Each row comes from the steps of one path. Every step used is in the known rows, and no mark comes twice. Write the path behind each row, first mark first.
In the rows, 128 means zero.
Known rows
u/p/s: 126,134,110,138,103,184,120,122,126,134,140,143,120,151,123,135,132,136,114,97,111,136,146,143,117,135,118,116,84,121,115,131,116,91,140,119,142,118,126,140,156,158
w/p: 99,134,144,116,123,152,139,130,149,138,133,138,135,152,127,123,126,137,141,118,117,144,129,132,101,136,129,110,129,114,117,151,119,99,132,129,142,138,133,123,150,104
l/p/z: 115,143,129,154,145,139,134,135,127,121,126,132,151,159,147,132,137,130,152,100,129,128,126,158,112,159,130,109,127,138,124,159,119,80,130,113,138,129,128,120,142,120
f/c/p/z: 146,117,134,156,149,166,126,135,137,121,112,139,144,101,138,112,135,143,149,121,153,154,138,133,129,129,125,98,129,149,113,144,132,125,137,109,126,123,143,130,108,126
p/c/d/v: 131,123,135,133,123,136,164,147,122,128,139,136,114,128,128,141,136,140,142,104,125,125,137,129,137,140,151,125,134,134,126,136,119,93,130,121,160,133,106,120,120,123
v/f/z/d/c: 146,133,140,143,113,118,152,143,145,131,127,140,114,90,145,125,155,150,119,130,149,156,134,124,126,118,118,125,145,103,136,125,109,138,93,149,117,107,166,113,75,111
s/p/m/t: 124,94,136,75,97,162,160,124,122,102,100,145,155,165,110,134,130,139,100,131,79,129,143,123,141,118,109,118,137,134,136,151,132,151,146,102,146,117,138,148,152,136
d/z/p: 136,120,114,106,114,151,142,114,112,124,111,122,134,131,127,125,123,139,119,136,118,150,156,126,123,124,133,89,120,137,117,122,134,131,119,127,128,123,140,116,123,127
c/p/u: 143,121,123,129,139,178,118,110,138,135,102,141,138,117,127,109,131,124,130,120,122,154,137,125,119,126,102,114,126,122,90,117,126,144,125,120,130,121,147,141,123,127
v/f/z/d/c/p: 157,120,131,142,121,127,148,138,146,143,126,138,110,84,144,120,151,139,128,143,153,160,139,119,134,109,112,117,156,122,118,117,126,156,90,147,102,107,170,104,67,120
f/z: 126,127,132,113,114,153,149,126,126,108,110,138,150,128,120,136,120,145,101,136,119,145,143,132,122,129,137,97,125,116,128,139,113,122,118,139,134,120,150,126,123,111
u/p/z/d: 129,140,134,161,111,142,138,152,126,126,152,142,134,136,126,130,146,153,148,109,144,142,119,156,124,150,137,118,107,119,116,143,105,80,161,112,135,129,133,139,136,136
m/p/z: 109,139,149,140,134,149,138,160,125,117,133,130,149,141,131,110,130,136,162,101,99,133,135,161,104,160,125,95,113,122,104,161,119,84,156,122,138,125,134,120,132,117
v/f/c/p/s: 166,111,119,148,143,173,111,121,155,144,116,143,103,97,148,112,130,136,125,113,135,151,158,115,127,103,95,113,134,140,133,118,138,139,101,134,125,101,146,118,101,148
c/p: 137,116,132,123,128,165,139,125,125,129,121,138,139,131,123,120,121,121,125,129,116,139,140,130,123,127,124,100,136,139,101,123,133,134,128,117,127,128,140,118,134,130
p/m: 117,112,139,94,102,155,165,112,129,115,121,139,145,148,107,126,107,127,99,116,95,130,138,137,121,136,131,119,121,111,122,130,122,128,124,111,147,115,136,135,141,123
c/d/z: 128,123,120,128,94,144,164,123,116,114,128,134,118,121,123,143,141,139,136,136,113,146,143,119,120,126,130,117,126,115,115,128,109,130,112,142,125,111,134,107,108,109
l/p: 108,137,129,132,128,142,139,125,128,127,124,141,146,157,141,138,133,114,131,111,118,128,131,150,111,149,121,114,132,128,119,145,114,98,113,125,138,128,128,116,157,117
s/p: 129,128,140,121,114,164,150,122,120,111,110,150,166,150,131,136,139,146,118,118,111,134,142,126,122,133,112,109,142,129,133,133,109,122,132,121,135,127,136,136,134,134
l/p/m: 104,122,128,101,107,138,161,110,132,119,125,141,144,169,123,139,113,111,111,110,97,121,133,153,118,149,121,128,126,121,122,143,122,111,107,116,145,114,127,122,158,117
w/p/z: 103,137,145,139,139,152,134,142,151,133,132,131,141,152,133,115,130,150,161,106,134,145,122,142,104,146,142,107,128,122,121,166,121,80,147,117,140,139,131,127,135,113
d/v/f/c/p/s: 163,107,121,147,158,164,106,132,158,155,121,144,86,88,162,106,138,134,127,99,151,144,157,118,136,114,98,130,144,149,138,110,127,129,96,136,140,107,133,125,104,149
c/p/m: 128,97,131,95,110,162,160,108,130,124,120,139,136,140,105,119,103,117,107,129,96,132,142,133,126,126,126,113,132,132,105,122,138,146,123,110,133,115,140,125,137,133
p/s: 143,131,115,138,124,183,138,121,128,129,128,140,130,135,128,125,132,133,116,106,107,129,144,127,116,124,118,115,113,127,117,140,118,107,123,120,141,113,128,130,136,153
z/d/v/f: 144,125,152,138,135,116,142,154,142,147,145,144,103,110,153,115,142,138,129,105,144,132,132,132,130,140,119,137,164,117,144,114,99,109,110,137,151,128,135,123,113,121
u/p: 111,128,131,122,99,159,125,131,122,124,136,141,138,153,120,138,125,135,113,108,118,143,139,149,116,145,128,104,99,113,113,120,113,103,150,119,144,132,136,137,159,126
m/p/z/d: 123,147,151,158,128,135,154,172,129,126,151,138,141,123,132,109,150,139,173,113,109,134,123,159,115,157,123,112,125,120,100,169,109,78,153,125,137,121,132,115,123,120
p/m/t: 122,91,133,78,103,158,155,131,126,111,113,137,135,150,105,124,116,122,95,131,82,131,139,132,133,122,130,114,122,127,120,150,135,146,149,102,151,121,138,139,155,123
z/d/v/f/c/p: 160,112,146,146,150,125,129,150,158,155,134,153,94,69,160,110,148,136,139,122,168,151,138,123,142,125,108,137,169,138,135,112,113,133,102,140,139,118,141,122,96,119
f/c/d: 137,124,135,144,117,152,146,123,134,117,126,149,129,83,133,136,148,140,142,119,136,158,142,118,131,118,117,125,119,111,123,134,111,129,123,126,142,115,125,128,115,103
f/c/p/u: 147,121,125,138,146,181,111,110,152,133,94,150,136,85,135,107,144,130,135,124,143,169,138,122,125,117,94,119,118,122,97,126,121,150,117,125,130,113,150,150,113,115
m/p: 105,135,147,118,117,149,144,151,125,123,133,138,143,138,127,115,126,123,139,114,86,133,141,152,103,151,114,99,115,113,101,143,118,103,142,134,141,125,133,117,147,112
l/p/z/d: 128,150,133,169,139,126,152,147,129,131,141,142,142,140,148,133,153,130,164,112,142,127,111,156,122,157,128,128,141,136,121,169,108,75,127,116,135,124,127,117,134,122
u/p/m: 104,113,129,92,80,156,147,114,129,119,134,142,135,164,102,136,108,131,97,107,98,138,140,153,122,145,130,118,95,103,118,116,118,114,143,109,149,120,136,146,162,128
z/d/c/p: 147,126,130,153,123,149,158,133,131,145,141,142,121,94,137,116,164,123,144,134,146,144,122,130,130,121,114,126,140,139,87,132,122,141,116,117,109,120,144,113,106,132
z/d/c/p/m/t: 146,92,126,110,106,149,169,136,131,137,129,141,106,106,118,112,155,114,127,145,114,140,124,127,148,108,113,136,137,143,89,150,142,171,133,99,118,113,142,125,122,135

Write each row's path
139,139,132,142,110,137,167,137,133,123,131,146,130,91,133,132,162,145,122,139,146,150,126,132,130,123,127,126,130,114,111,147,103,130,103,138,118,112,152,121,95,114 -> f/z/d/c
133,128,137,130,115,142,169,137,117,117,126,147,136,141,133,149,150,154,144,103,121,121,143,118,143,139,135,128,149,142,143,136,113,94,128,123,154,130,107,129,115,133 -> s/p/c/d/v
153,122,137,162,155,137,145,154,132,141,143,142,116,102,143,109,151,139,160,115,158,128,120,141,140,145,134,128,156,157,108,142,115,101,134,113,135,132,125,127,111,140 -> c/p/z/d/v
156,127,106,129,134,182,127,106,122,140,121,129,132,129,130,119,130,135,120,106,110,144,157,124,130,114,120,99,107,141,117,132,142,110,121,106,138,122,122,130,134,164 -> z/p/s
106,94,125,78,80,158,138,135,124,117,123,137,126,167,103,133,116,126,92,118,87,139,139,147,136,132,125,113,96,118,116,135,134,135,166,101,151,124,134,150,174,130 -> u/p/m/t
139,116,137,122,125,115,141,138,138,129,125,140,96,97,143,135,133,149,125,113,136,149,153,119,138,127,125,126,150,104,157,104,108,122,96,154,148,115,135,117,89,101 -> c/d/v/f/z
160,118,146,160,160,121,131,161,144,151,140,137,100,104,157,102,142,142,158,107,163,136,131,135,137,142,126,128,170,146,132,120,121,109,124,124,134,126,138,118,90,137 -> c/p/z/d/v/f
147,122,120,124,115,143,155,124,113,125,130,122,134,127,117,137,124,140,145,118,113,147,152,116,138,118,150,93,119,137,122,135,152,105,133,105,144,134,114,114,115,127 -> z/p/c/d
142,115,146,134,130,121,133,140,136,139,138,138,93,106,150,126,138,137,141,95,134,139,145,123,134,134,118,134,151,108,147,98,110,119,109,138,154,126,124,120,105,110 -> c/d/v/f
110,129,130,121,93,156,140,143,122,120,135,134,144,173,113,146,116,140,112,110,115,132,139,150,119,147,149,93,101,126,122,135,127,85,157,115,148,134,132,130,153,133 -> u/p/c
137,88,113,58,107,150,150,116,122,112,91,126,138,134,103,124,108,135,88,145,90,155,159,122,152,105,136,93,116,135,129,145,157,158,133,106,146,117,143,138,136,123 -> f/z/p/m/t
157,130,155,168,160,118,128,166,158,138,136,146,107,76,168,110,158,159,154,98,183,147,127,136,138,142,122,138,153,127,157,134,98,99,121,128,149,119,138,136,88,117 -> p/z/d/v/f/c
140,120,147,133,131,143,119,133,152,124,116,140,128,103,146,122,127,144,118,112,142,155,148,124,119,122,113,110,138,111,149,117,116,134,115,135,141,117,153,128,109,106 -> v/f/c
143,116,131,135,103,129,142,129,142,119,118,138,100,89,143,138,143,151,138,131,137,164,153,107,125,112,113,119,134,108,145,113,113,145,99,157,129,100,150,106,78,98 -> v/f/c/d/z
156,112,119,125,113,126,127,116,135,130,113,127,101,81,148,128,141,153,144,132,141,181,166,102,137,103,113,105,131,119,147,103,135,150,98,145,128,107,144,109,75,105 -> v/f/c/d/z/p
131,108,120,72,105,146,160,97,124,114,103,131,150,129,102,127,98,141,92,132,101,153,159,128,138,121,139,98,115,120,132,128,144,138,111,113,142,111,143,134,122,123 -> f/z/p/m
143,118,111,117,104,140,152,110,109,125,122,124,118,112,126,134,138,141,142,136,113,158,155,114,134,116,130,103,119,127,114,116,131,134,113,128,128,120,127,110,104,118 -> c/d/z/p
113,126,113,124,68,141,161,138,113,114,139,129,114,158,110,160,129,148,132,129,112,141,146,134,125,137,152,104,97,122,117,129,122,98,140,141,134,115,129,110,122,121 -> u/p/c/d/z
146,131,143,128,115,120,151,144,143,125,126,142,124,111,132,131,127,151,111,137,133,151,141,122,126,122,126,113,156,103,148,129,109,125,103,152,128,108,162,115,94,109 -> v/f/z/d
137,132,143,137,133,135,155,150,129,138,146,149,119,108,139,121,151,132,130,115,143,129,125,138,133,145,129,140,147,127,122,135,92,101,120,124,152,131,119,133,133,124 -> z/d/v
153,118,125,107,159,135,96,118,149,145,90,129,112,96,153,103,130,152,115,102,146,173,159,118,139,124,109,114,133,110,144,94,123,135,96,142,149,121,149,149,91,115 -> d/v/f/z/p/u
149,128,153,146,143,118,131,154,156,144,137,152,102,76,162,115,153,146,133,110,167,148,134,127,137,133,110,145,159,119,151,119,96,117,105,142,151,117,139,131,106,109 -> z/d/v/f/c
145,120,116,111,126,126,158,132,119,127,122,126,119,111,125,141,127,151,132,120,132,147,158,120,156,123,157,102,128,142,137,133,140,101,115,127,154,130,115,119,100,120 -> f/z/p/c/d/v
140,120,146,131,120,123,154,145,130,126,124,142,118,140,148,144,141,157,142,97,124,127,150,113,140,133,125,127,165,132,167,115,119,103,115,136,151,127,121,120,94,130 -> s/p/c/d/v/f
148,116,126,100,124,130,135,132,133,125,103,116,139,139,126,132,97,155,104,127,119,152,169,116,133,117,151,70,136,132,155,122,159,117,115,129,138,124,156,111,93,123 -> v/f/z/p/c
147,143,145,160,127,148,160,143,122,113,128,152,166,134,136,131,161,162,154,119,137,132,122,133,130,140,123,123,150,136,134,157,103,98,143,109,129,123,135,138,109,142 -> s/p/z/d
115,143,123,137,139,156,120,112,141,133,106,144,144,143,145,128,142,117,136,103,119,144,126,144,108,147,98,130,120,109,108,141,108,109,109,128,142,121,137,140,146,112 -> l/p/u
130,102,128,106,108,162,161,106,133,129,121,136,129,120,118,116,130,118,115,122,113,139,137,133,126,125,119,123,125,131,94,120,137,160,112,108,120,111,144,124,116,135 -> d/c/p/m
134,138,135,127,130,177,128,108,133,114,92,153,164,136,134,125,151,148,127,110,114,148,137,122,119,130,91,126,131,110,122,128,102,130,126,125,137,120,145,161,125,131 -> s/p/u
138,132,138,129,126,127,161,146,130,128,134,151,122,102,135,130,147,144,115,130,143,137,131,135,138,140,135,133,146,125,128,142,94,106,107,142,148,122,133,130,118,113 -> f/z/d/v
128,154,130,183,139,125,152,145,134,137,143,139,134,122,160,128,179,131,172,105,160,133,108,157,122,153,121,140,134,136,109,168,108,87,115,112,121,122,130,115,112,126 -> l/p/z/d/c
124,127,135,141,134,100,144,150,137,144,139,134,97,147,159,147,133,127,152,92,131,121,140,138,131,149,132,132,154,131,154,125,126,80,100,141,156,127,111,99,117,113 -> l/p/c/d/v/f
153,120,106,153,131,188,136,113,132,145,128,137,111,110,140,113,154,121,130,112,128,140,144,126,126,112,108,119,115,147,88,131,136,135,110,114,112,112,137,120,111,164 -> d/c/p/s
159,122,90,132,108,164,149,102,112,133,126,125,100,111,128,135,142,144,143,124,108,153,162,108,137,103,122,112,107,136,114,127,136,122,105,129,126,104,119,111,101,149 -> c/d/z/p/s
124,139,162,153,154,107,130,169,168,160,150,138,98,125,162,105,146,156,174,95,163,139,118,137,117,151,132,137,165,119,150,146,107,72,124,133,147,136,131,122,108,111 -> w/p/z/d/v/f
138,118,149,131,149,135,114,145,155,137,118,147,108,94,161,114,136,144,119,99,156,148,145,130,130,136,111,125,145,122,155,109,106,125,109,137,157,124,136,136,113,109 -> d/v/f/c
132,79,125,80,109,164,151,125,128,122,109,134,126,145,105,114,111,112,104,141,86,134,142,126,141,112,124,107,132,145,104,141,155,165,145,100,136,120,140,129,149,132 -> c/p/m/t
153,112,132,122,135,116,134,140,129,147,130,120,98,117,142,125,126,146,146,95,132,142,160,112,148,127,141,108,143,134,151,105,147,104,118,120,156,135,114,114,98,127 -> z/p/c/d/v/f
143,122,123,144,140,176,118,111,143,143,104,138,126,96,140,104,159,124,139,116,138,162,129,127,120,121,95,125,117,119,78,116,123,157,115,117,117,120,150,142,103,128 -> d/c/p/u
133,119,141,114,119,134,134,135,139,118,109,133,134,129,130,130,111,149,99,128,122,149,154,124,119,125,128,96,142,105,151,118,122,130,108,150,133,116,163,118,101,108 -> v/f/z
129,146,133,176,110,142,138,149,130,134,155,140,125,116,140,124,173,152,157,101,162,150,113,159,125,148,129,129,100,118,104,141,104,93,152,107,125,127,135,139,116,135 -> u/p/z/d/c
155,110,137,138,167,152,91,124,170,150,100,147,100,75,164,95,143,136,135,101,163,167,147,120,132,125,88,134,145,121,127,95,116,150,100,140,145,115,148,148,96,114 -> d/v/f/c/p/u
118,124,153,126,122,110,149,174,136,138,147,130,95,130,141,124,129,133,161,94,98,127,149,140,124,151,126,116,139,114,133,124,127,86,128,149,158,124,118,98,107,108 -> m/p/c/d/v/f
130,85,109,63,95,151,153,118,115,114,98,120,124,145,107,122,114,129,97,148,85,148,155,119,143,113,133,96,116,145,119,139,156,162,136,108,138,115,140,128,136,130 -> d/z/p/m/t
127,124,120,126,89,140,178,137,112,109,129,126,124,143,114,154,128,146,136,138,107,134,144,119,123,127,153,103,124,129,120,143,124,110,122,140,132,114,130,100,102,115 -> p/c/d/z
148,117,113,126,109,143,145,109,122,119,114,133,118,79,134,134,147,149,146,139,137,175,157,110,139,107,122,108,114,128,122,123,130,141,108,132,130,110,128,115,94,108 -> f/c/d/z/p
